Known rows, with every way that one mark hangs from another
V[N[F[D] S[H]]]: [-2.95 -0.41 -1.84  0.25  2.14 -2.69  0.32 -1.00  0.24  0.16  1.21 -0.30
 -0.97 -0.55  0.96  1.81  0.66 -1.58 -0.18 -1.69  0.60 -1.23 -0.31]
P[D[F] N]: [ 3.59  0.35 -0.23  0.21 -0.01  0.47 -0.54 -0.19 -1.19 -1.73  1.07  0.47
  0.42 -1.17  0.40 -0.56 -0.47 -1.26 -0.35 -0.61 -0.25  0.48  0.02]
A[D]: [-1.40  0.34 -0.67 -0.26  0.06  0.70  0.72 -0.09 -0.37  0.03  0.14  0.23
  0.07 -0.06  2.06  0.53 -0.02  2.97 -0.08 -0.38  0.37  1.16 -0.18]
F[D[S]]: [ 0.33 -0.16  0.03 -0.17  2.38  0.46  0.24 -0.44  1.87  0.38 -1.47  0.05
  0.63 -0.41  1.69  0.89  0.75 -0.57  1.81 -0.99 -0.07 -0.37 -0.38]
P[D[F S]]: [ 3.09 -0.10  0.28  0.13  2.43  1.27  0.09 -0.62  0.34 -2.10  0.57  0.29
  0.91 -0.33  1.28  0.01 -0.35 -0.52  0.93 -0.29  0.23  0.18  0.01]
V[N[F J S[H]]]: [-4.70 -0.36  0.27  0.81  1.29 -2.26  0.44 -1.34 -0.02 -1.61  2.19 -0.82
 -1.30  0.50 -0.53  3.56  0.85 -0.39  0.63 -1.25  0.90 -1.23  0.34]
N[J[D] S[H]]: [-2.28  0.28  0.80 -0.15  0.47 -1.26  1.34 -1.33  0.81 -0.87  1.95 -0.34
 -0.96 -0.16  2.75  3.62  0.38  3.30  2.69 -1.66 -0.29 -0.16 -0.08]
N[J]: [-1.83 -0.18  1.51  0.24 -0.07  0.60  0.10 -0.38 -0.13 -1.23 -0.16 -0.16
  0.07  0.89 -0.16  1.28  0.98  0.75  1.24 -0.05  0.28 -0.29  0.12]
E[F J[D[S]]]: [ 1.69  1.08  1.11 -1.26  2.17  1.17  0.38 -1.48  1.17  0.75 -0.13 -0.14
  1.01 -2.63  6.64  0.52  1.04  3.12  2.37 -0.62  1.00 -0.82 -0.36]
S[H]: [-0.23 -0.10  0.13  0.43  0.59 -1.17  0.82 -0.01  0.38 -1.60  1.56  0.10
 -0.76 -0.02  0.15  1.02 -0.31 -0.17  0.30 -0.45  0.10  0.02 -0.16]
N[S]: [-0.40 -0.01 -1.09 -0.33  0.37 -0.32 -0.05 -0.55  0.50  1.63  0.84 -0.26
 -0.48 -0.70 -0.43  1.06 -0.39  0.10  0.93 -0.65 -0.91 -0.08  0.02]
V[N[F[D] J S]]: [-4.61 -0.41 -0.30  0.10  1.22 -1.17 -0.28 -1.47 -0.12  0.80 -0.59 -0.55
 -0.12  0.33  0.92  2.02  1.74 -0.85  0.99 -1.36  0.75 -1.56 -0.04]
D[F S[H]]: [ 1.51 -0.10  0.66 -0.08  2.55  0.25  1.03 -0.69  0.50 -2.75  1.51 -0.15
 -0.40 -0.11  1.88  3.56 -0.47 -0.63  1.07  0.22  0.13  0.07 -0.23]
V[N[F S]]: [-2.48 -0.03 -1.25  0.10  0.53 -1.68 -0.42 -0.99 -0.23  1.46  0.88 -0.76
 -0.50 -0.29 -0.51  1.13  0.31 -0.67 -0.86 -0.77  0.67 -1.00  0.38]
N[J[D]]: [-1.67  0.35  1.82 -0.05 -0.43  0.32  0.57 -0.97  0.00 -0.68 -0.39 -0.22
  0.30  0.59  3.14  1.41  0.98  3.37  1.24 -0.50  0.60 -0.14  0.03]
A[N[S]]: [-2.08  0.42 -1.13 -0.68 -0.08  0.64  0.42 -0.98  0.10  1.29  0.30 -0.20
 -0.23 -1.26 -0.98 -0.64 -0.62 -0.42  0.85  1.32 -1.43  0.71  0.11]
E[J[D]]: [ 0.46  1.04  0.34 -0.97 -0.27 -0.81  0.64 -0.65  0.89  0.95  0.03  0.18
  0.57 -1.57  4.83 -0.43  0.61  3.50  0.93 -0.73  0.71 -0.09 -0.29]
P[D]: [ 1.55 -0.10 -0.30  0.62  0.58 -0.12 -0.29  0.11  0.26 -1.34  0.64  0.57
  0.45 -0.22 -0.58 -2.55 -0.17 -0.05  0.20 -0.84  0.15  0.39  0.03]
N[F J[D] S[H]]: [-3.91  0.15  1.55 -0.02  1.52 -3.00  0.93 -1.68  0.47 -1.21  1.95 -0.81
 -1.11  0.76  3.05  2.55  1.30  3.00  1.85 -0.32 -0.03 -0.76 -0.02]
A[D[F]]: [-0.31  0.42 -0.56 -0.90  0.34  1.54  0.77 -0.53 -2.09 -0.56  0.25  0.21
  0.21  0.03  3.64  1.86 -0.52  2.25 -0.46  0.41  0.40  1.24 -0.34]
D[S[H]]: [ 0.30 -0.15  0.67  0.75  2.21 -0.51  0.98 -0.36  2.14 -2.10  1.29 -0.20
 -0.53 -0.29  0.45  2.22 -0.05  0.03  1.50 -0.72  0.05 -0.11  0.01]
J[D[F]]: [ 1.26  0.59  0.52 -1.07  0.01  0.66  0.51 -0.94 -1.45  0.00 -0.07  0.04
  0.45 -0.10  4.81  1.38 -0.40  2.16 -0.37  0.41  0.48  0.14 -0.24]

Rows
[-2.68  0.32  3.24  0.46  2.29 -0.96  0.39 -1.69  1.51 -1.14 -0.41 -0.88
  0.51  1.32  3.87  1.89  2.19  3.11  1.74  0.48  0.72 -0.94  0.18]	N[F J[D[S]]]
[-0.45  0.13  2.43  1.73  2.24 -1.00 -0.87 -1.02  1.66 -2.82  0.50 -0.50
  0.50  0.16 -0.50  0.19  1.99 -0.23  1.80 -0.66  0.00 -0.67  0.54]	P[D[S] N[F J]]
[ 1.91  0.59  1.03 -0.72  1.59  0.93  0.77 -1.22  0.43 -0.36 -0.24 -0.25
  0.71 -0.27  5.20  2.65 -0.02  2.23  0.73  0.27  0.53  0.03 -0.12]	J[D[F S]]
[-4.45 -0.31  2.20  0.36  3.32 -0.84  1.10 -1.58  1.26 -3.38 -0.63 -0.37
  0.08  0.68  1.61  0.99  2.17 -0.84  2.55  1.96 -0.13 -0.44 -0.38]	A[N[F[D[S[H]]] J]]
[-1.27 -0.50  0.77  0.54  3.88 -2.35  0.54 -0.91  1.87 -1.76  0.21 -0.30
 -0.22  0.47  2.25  1.25  1.47 -1.23  1.35 -0.17  0.13 -0.99 -0.61]	N[F[D[S[H]]]]
[-0.25  0.30  2.58 -0.08  2.12  0.33  1.67 -1.61  0.60 -3.37  1.02 -0.35
 -0.12  0.49  5.08  4.91  0.55  2.58  2.37 -0.15  0.76 -0.12 -0.24]	N[J[D[F S[H]]]]
[ 1.64  0.41  1.12 -0.31  2.32 -0.08  1.44 -1.18  0.67 -2.31  1.33 -0.18
 -0.12 -0.40  5.43  3.78 -0.39  2.02  1.22 -0.20  0.52  0.10 -0.33]	J[D[F S[H]]]
[ 1.86  0.91  1.09 -1.17  2.16 -0.81  1.68 -1.37  1.41 -1.70  1.49  0.02
  0.25 -1.76  6.78  3.15  0.19  2.66  1.97 -0.39  0.75 -0.15 -0.55]	E[J[D[F S[H]]]]
[-6.31  0.38  1.54 -0.11  0.36  0.65  0.84 -1.43 -1.25 -1.84 -0.44 -0.39
  0.30  1.05  1.74 -0.64  1.57  2.79  0.30  2.83  0.29  1.02 -0.03]	A[D N[F J]]
[ 1.24  0.07  0.10 -0.94  3.87  0.17  0.74 -0.98  1.51 -0.84  0.22  0.34
  0.41 -2.72  4.64  1.47  1.19 -0.33  3.14 -1.34  0.53 -1.12 -0.94]	E[F[D[S[H]]] J]
[-2.91 -0.52  2.27  0.25  3.26 -0.85 -0.09 -1.28  1.23 -1.05 -1.59 -0.55
  0.61  1.30  1.97  1.39  2.60 -0.36  2.28  0.19  0.31 -1.28 -0.30]	N[F[D[S]] J]
[ 1.61  1.06  0.47 -1.87  0.02 -0.02  0.79 -0.98 -0.73  0.31  0.26  0.15
  0.81 -1.42  6.29  0.63  0.19  2.85  0.41  0.29  0.78 -0.02 -0.47]	E[J[D[F]]]
[-4.51 -0.24  0.19  0.46  0.68 -1.10 -0.33 -1.43 -0.29  0.11  0.71 -0.91
 -0.52  0.51 -0.70  2.33  1.14 -0.22  0.29 -0.70  0.82 -1.34  0.48]	V[N[F J S]]
[-4.52  0.41  1.36  0.51  1.73  1.81  2.09 -1.33  1.24 -3.67  0.66 -0.16
 -0.16 -0.09  1.95  2.52  0.55  2.72  2.52  0.80  0.18  1.55  0.00]	A[D[S[H]] N[J]]
[-4.01 -0.24  1.29  0.87  0.20 -0.71 -0.35 -0.79 -0.77 -1.30 -0.15 -0.62
  0.04  1.22 -0.22  1.48  1.65 -0.35 -0.60  0.04  1.74 -1.25  0.45]	V[N[F J]]
[-3.16 -0.66  2.20  0.62  3.91 -1.94  0.67 -1.19  1.73 -3.02 -0.05 -0.46
 -0.26  1.24  1.96  2.57  2.39 -0.68  2.47 -0.07  0.41 -1.25 -0.48]	N[F[D[S[H]]] J]
[ 2.09  1.01  0.96 -1.39  1.48  0.41  0.98 -1.43  1.01 -0.08  0.01 -0.08
  1.01 -1.67  6.64  2.09  0.37  2.94  1.66  0.04  0.80 -0.12 -0.33]	E[J[D[F S]]]
[ 0.49  0.28 -0.66  0.81  0.88 -2.51 -1.12 -0.74  0.41  0.37  1.78 -0.37
 -0.26 -1.11 -1.12 -1.36  0.47 -0.67  0.25 -1.15 -1.13 -0.27  0.36]	P[D N[F S]]
[ 1.04  0.29  0.45  1.15  0.78 -2.03 -1.22 -0.27 -0.10 -1.24  0.92 -0.07
  0.20 -0.45 -0.79 -2.58  0.90 -0.79 -0.60 -0.28 -0.25 -0.20  0.27]	P[D N[F]]
[ 2.74  0.20 -1.24  0.25  1.16 -1.16  0.23 -0.64 -0.43 -1.89  3.28  0.26
 -0.79 -1.97 -0.13  1.60 -1.12 -1.31  1.01 -1.61 -1.14  0.50 -0.04]	P[D[F] N[S[H]]]
[-5.21  0.50  1.58 -0.25  0.91 -1.92  1.31 -2.16  0.08 -1.41  1.65 -0.83
 -0.86  0.19  2.74  0.94  0.98  2.71  1.93  1.72 -0.56  0.02 -0.07]	A[N[F J[D] S[H]]]
[-4.58  0.15  0.73  0.64  0.79 -2.49  0.89 -1.96  0.22 -1.00  2.14 -0.87
 -1.07  0.26  2.82  3.67  1.04  2.44  0.66 -1.69  1.33 -1.13  0.21]	V[N[F J[D] S[H]]]
[-5.81  0.48  2.16  0.19  2.07  1.07  1.03 -1.89  0.60 -1.99 -0.76 -0.66
  0.46  0.93  2.16  0.66  1.66  2.64  1.55  2.47  0.23  0.91  0.06]	A[D[S] N[F J]]
[ 1.85  0.41 -1.41  0.59 -0.09 -0.58 -0.68 -0.33  0.77  0.49  1.53  0.09
 -0.18 -2.00 -1.51 -0.73 -0.56 -0.48  1.06 -2.33 -1.28  0.33  0.31]	P[D N[S]]
[-2.96 -0.13 -0.46  0.35 -0.34  0.64  0.12 -0.91  0.05  0.34  0.59 -0.49
 -0.43 -0.34 -1.00  3.24  0.20  0.24  0.78 -1.95  0.75 -0.68  0.56]	V[N[J S]]
[-3.93  0.65  0.67 -0.06  2.18  0.51  0.79 -1.42  0.70 -0.81 -0.41 -0.56
  0.51 -0.02  2.31 -0.77  0.77  2.04  0.26  2.30  0.10  1.27 -0.02]	A[D[S] N[F]]
[-1.09  0.51  1.10 -0.29 -0.79  1.49  0.67 -1.39 -1.82 -1.22 -0.26 -0.18
  0.46  0.21  4.37  3.42  0.42  2.16 -0.51 -0.72  2.04 -0.40  0.17]	V[N[J[D[F]]]]
